Each row was made from one small tree. Brackets hold a mark, then the marks that hang from it, in alphabetical order. Every link used is in the known rows. Write each row's tree.
Known rows:
[S B V]: [-1.64  2.79 -3.05 -1.56  1.37  0.98  2.04  3.08  1.69  2.49  3.49  2.42
 -3.75 -0.42 -1.33  1.52 -1.72  1.25]
[Z [S J]]: [ 0.25  3.11  0.53 -2.09 -3.99 -2.91 -2.71  0.39 -5.31 -2.65 -1.17  2.57
  2.80 -0.14 -1.43  1.19 -1.51 -3.73]
[B C]: [-1.00 -0.84  0.85 -7.11  1.75 -1.52  2.64 -1.52  4.00 -0.10 -2.99 -1.27
  3.87 -0.43  0.16 -2.46 -2.85 -0.84]
[G J]: [-0.69  0.48  3.23 -5.12 -4.48  1.14  2.70 -2.82  0.29  1.02 -0.61  8.08
  3.95  0.63  0.30  3.17 -0.53 -5.77]
[S [B C] H J]: [ 2.73 -1.46  4.57  3.05  3.49  1.11  0.00  3.07 -2.91  0.96 -2.51 -1.36
  1.97  1.04  2.41 -2.23 -0.02  0.59]
[S B]: [-1.32  1.18 -0.54 -4.99 -1.63  0.02  1.23  3.66  2.62  0.28  0.85  2.88
 -0.52  1.67 -1.88  0.87 -3.68  0.93]
[G [J [S H [V K]]]]: [ 1.93 -3.06  2.54  4.07 -2.91  7.64 -0.81 -3.17 -3.68  1.39  1.28  7.71
  0.48 -0.17  1.22  2.15  3.76 -1.68]
[Z [S B H J]]: [ 3.11  1.68  2.69  3.44 -2.31  1.22 -1.74  5.30 -8.86 -1.88  0.83  1.93
 -0.34  1.37 -1.88  1.62 -1.13  0.76]
[B C [S V]]: [-1.40  1.06  1.54 -3.92  2.97 -5.50  3.23 -1.69  7.23  1.76 -1.10 -7.63
 -0.01 -1.48  2.22 -4.68  0.35  0.77]
[V K]: [-3.51 -2.66  1.39 -3.74 -2.03  0.34  2.11 -1.92  0.11 -1.85 -1.24  3.39
  0.57  0.44 -1.68 -0.27 -1.95 -0.51]
[N S]: [-4.50  1.08 -1.49 -4.24 -4.91 -1.01  3.15 -1.24 -0.50 -5.20 -2.04  2.27
  2.35  1.47 -3.35  3.18 -2.51 -0.96]
[B S]: [-3.47  1.15  2.90 -5.18 -4.12 -5.02  1.68  0.91  5.44 -0.91 -1.11  0.44
  1.19  1.65 -0.07 -3.01 -0.56 -0.27]
[K F]: [-2.74 -0.90 -3.77 -3.36 -0.96 -1.53  1.29 -2.28  1.84 -2.71 -0.64  3.22
 -0.76  1.58 -5.09  2.68 -2.20 -0.33]
[S H]: [-2.39 -0.70  3.15 -2.84 -2.36  3.64  4.27  1.80 -1.89 -0.12 -1.10  6.35
  0.79  1.49 -1.55 -1.47 -0.56 -1.01]
[N [S [B C] V]]: [-0.47  0.95 -3.52 -0.20  3.50 -2.03  3.39 -0.24  1.40 -1.87 -0.37 -7.15
 -1.35 -1.34 -1.45  3.28 -2.75  3.52]
[G [J [S V]]]: [ 1.55  2.10 -2.07 -2.49 -4.78  2.77 -2.16 -2.61  1.78  2.83  1.52  7.85
  3.17 -0.76  1.57  2.32  2.22 -4.91]
[J [S H]]: [ 0.44  0.15  0.45 -2.39 -5.50  4.24 -2.00  2.01 -0.17 -1.01 -1.25  6.63
  3.10  2.12 -0.63 -2.66  0.01  0.33]
[Z [S J [V K]]]: [ 0.10  0.85 -1.06  3.28 -0.78 -1.46 -1.55 -2.12 -7.75 -1.64  1.02  0.31
 -1.87 -2.54 -1.05  2.40  0.95 -2.23]

Which tree is each row?
[-0.53 -3.33 -5.48  3.88  4.32  0.07  0.92 -2.28  0.13 -1.31  3.61 -0.21
 -7.59 -0.22 -4.56  5.41 -1.31  4.73]
[S B [V [K F]]]
[-0.20  0.03  4.30 -2.25  0.22 -7.42 -1.56 -0.98  4.03 -0.61 -3.95 -6.34
  4.91  0.38  3.98 -5.55  1.38 -2.09]
[B C [S J]]
[ 0.18  1.66 -2.50  3.81  2.78 -2.41 -0.49 -0.41 -1.80 -1.65 -0.51 -7.03
 -0.22 -0.91  0.60  2.99  0.16  0.30]
[N [S [B C] J V]]
[ 4.48 -1.27  1.21 -1.39  0.37  2.74 -2.55  3.44  2.70 -0.01 -1.30 -0.66
  2.77  1.77  1.54 -3.55 -1.61  5.41]
[J [S [B C] H]]
[ 0.57 -0.33  5.32  4.16  2.92 -2.35  1.16  0.21  0.06  2.24 -2.05 -7.39
  0.29 -1.04  4.13 -5.67  4.52 -1.35]
[B C [S H J V]]
[-0.36  3.09 -2.55  2.68  0.53  0.53 -1.81  2.37 -1.09  2.85  2.89  2.19
 -2.82 -0.57  0.41  1.40  0.62 -2.26]
[S B J V]
[ 4.37  0.03 -1.55  1.69  3.21  4.04 -1.15  2.76  1.96  2.45  0.61 -1.79
 -0.43 -0.16  1.88 -2.65 -0.28  5.02]
[J [S [B C] H V]]
[-1.88 -2.42  3.10  7.04  1.03  4.94  0.64 -0.99 -7.34  1.04  0.39  3.59
 -2.68 -1.20  0.36 -0.02  3.69 -2.42]
[S H J [V K]]
[ 3.36  1.32 -4.01 -2.04  2.42  0.47 -3.06  1.18  5.75  2.19  1.12 -3.17
  0.65 -0.86  1.52 -2.12 -1.35  3.40]
[J [S [B C] V]]
[-2.52 -0.01  2.88  3.98 -4.81  1.88  1.21  0.89 -7.03 -4.67 -3.00  3.24
  2.75  2.21 -1.52  2.40  1.56 -2.74]
[N [S H J]]
[-2.89 -0.64  2.37  4.05 -0.75 -4.28 -0.95 -1.77  0.10  0.37  0.65 -2.68
 -2.48 -0.73  2.20 -2.47  3.55 -2.44]
[B [S J [V K]]]
[ 3.49 -2.22 -3.45  0.08  3.80  0.63 -3.51 -0.81  3.76  0.80  1.34 -4.34
 -0.74 -1.28  1.71 -1.48 -1.16  5.43]
[J [S [B C] [V K]]]
[ 1.41 -1.68  3.41 -1.56  3.33  2.55  3.44  3.21  0.51  0.67 -1.57 -2.40
  0.82  1.13  0.00 -1.79 -2.29  3.90]
[S [B C] H]
[ 1.98 -0.08  1.27 -1.25  2.39 -2.00 -2.11  1.05  1.10  1.02 -1.72 -2.63
  2.91  0.36  2.28 -1.73 -1.54 -0.74]
[S [B C] J]
[ 3.38  2.20 -2.56 -0.34 -3.40  2.96 -4.04  0.47  2.16  3.23  3.74  6.36
  0.39  0.01  1.36  3.56  0.87 -1.64]
[G [J [S B V]]]
[-0.02 -2.61 -7.28  1.64  0.11  0.91 -4.12 -4.75  0.89 -2.89  1.71  2.06
 -3.32 -0.14 -3.47  2.28  0.58  2.27]
[J [S [V [K F]]]]
[-2.30  3.18  0.91  1.41 -1.77 -4.87 -1.71 -0.09  1.88  1.73  0.76 -1.89
 -0.71 -0.42  2.05 -2.67  3.49 -3.82]
[B [S J V]]
[ 1.30 -4.75 -4.24  2.54  8.84 -1.51  1.58 -3.94  1.93 -1.15  1.55 -6.70
 -5.66 -1.50 -2.77  2.97 -2.20  5.91]
[S [B C] [V [K F]]]
[ 1.13  0.91 -1.47 -2.55  5.66 -0.32  2.42  1.11  3.82  3.02  1.35 -4.39
 -1.75 -1.88  0.45 -0.53 -2.47  2.75]
[S [B C] V]
[-3.71  2.70 -3.16  2.78 -2.71 -0.77 -0.07 -1.83 -4.44 -2.18 -0.22  0.81
  0.16 -0.71 -1.49  3.85  1.65 -4.27]
[N [S J V]]
[-1.77 -2.12  5.81  8.03 -0.37 -0.26  0.43 -0.10 -4.13  0.89  0.24 -1.62
 -3.10  0.01  2.24 -2.52  5.43 -1.06]
[B [S H J [V K]]]
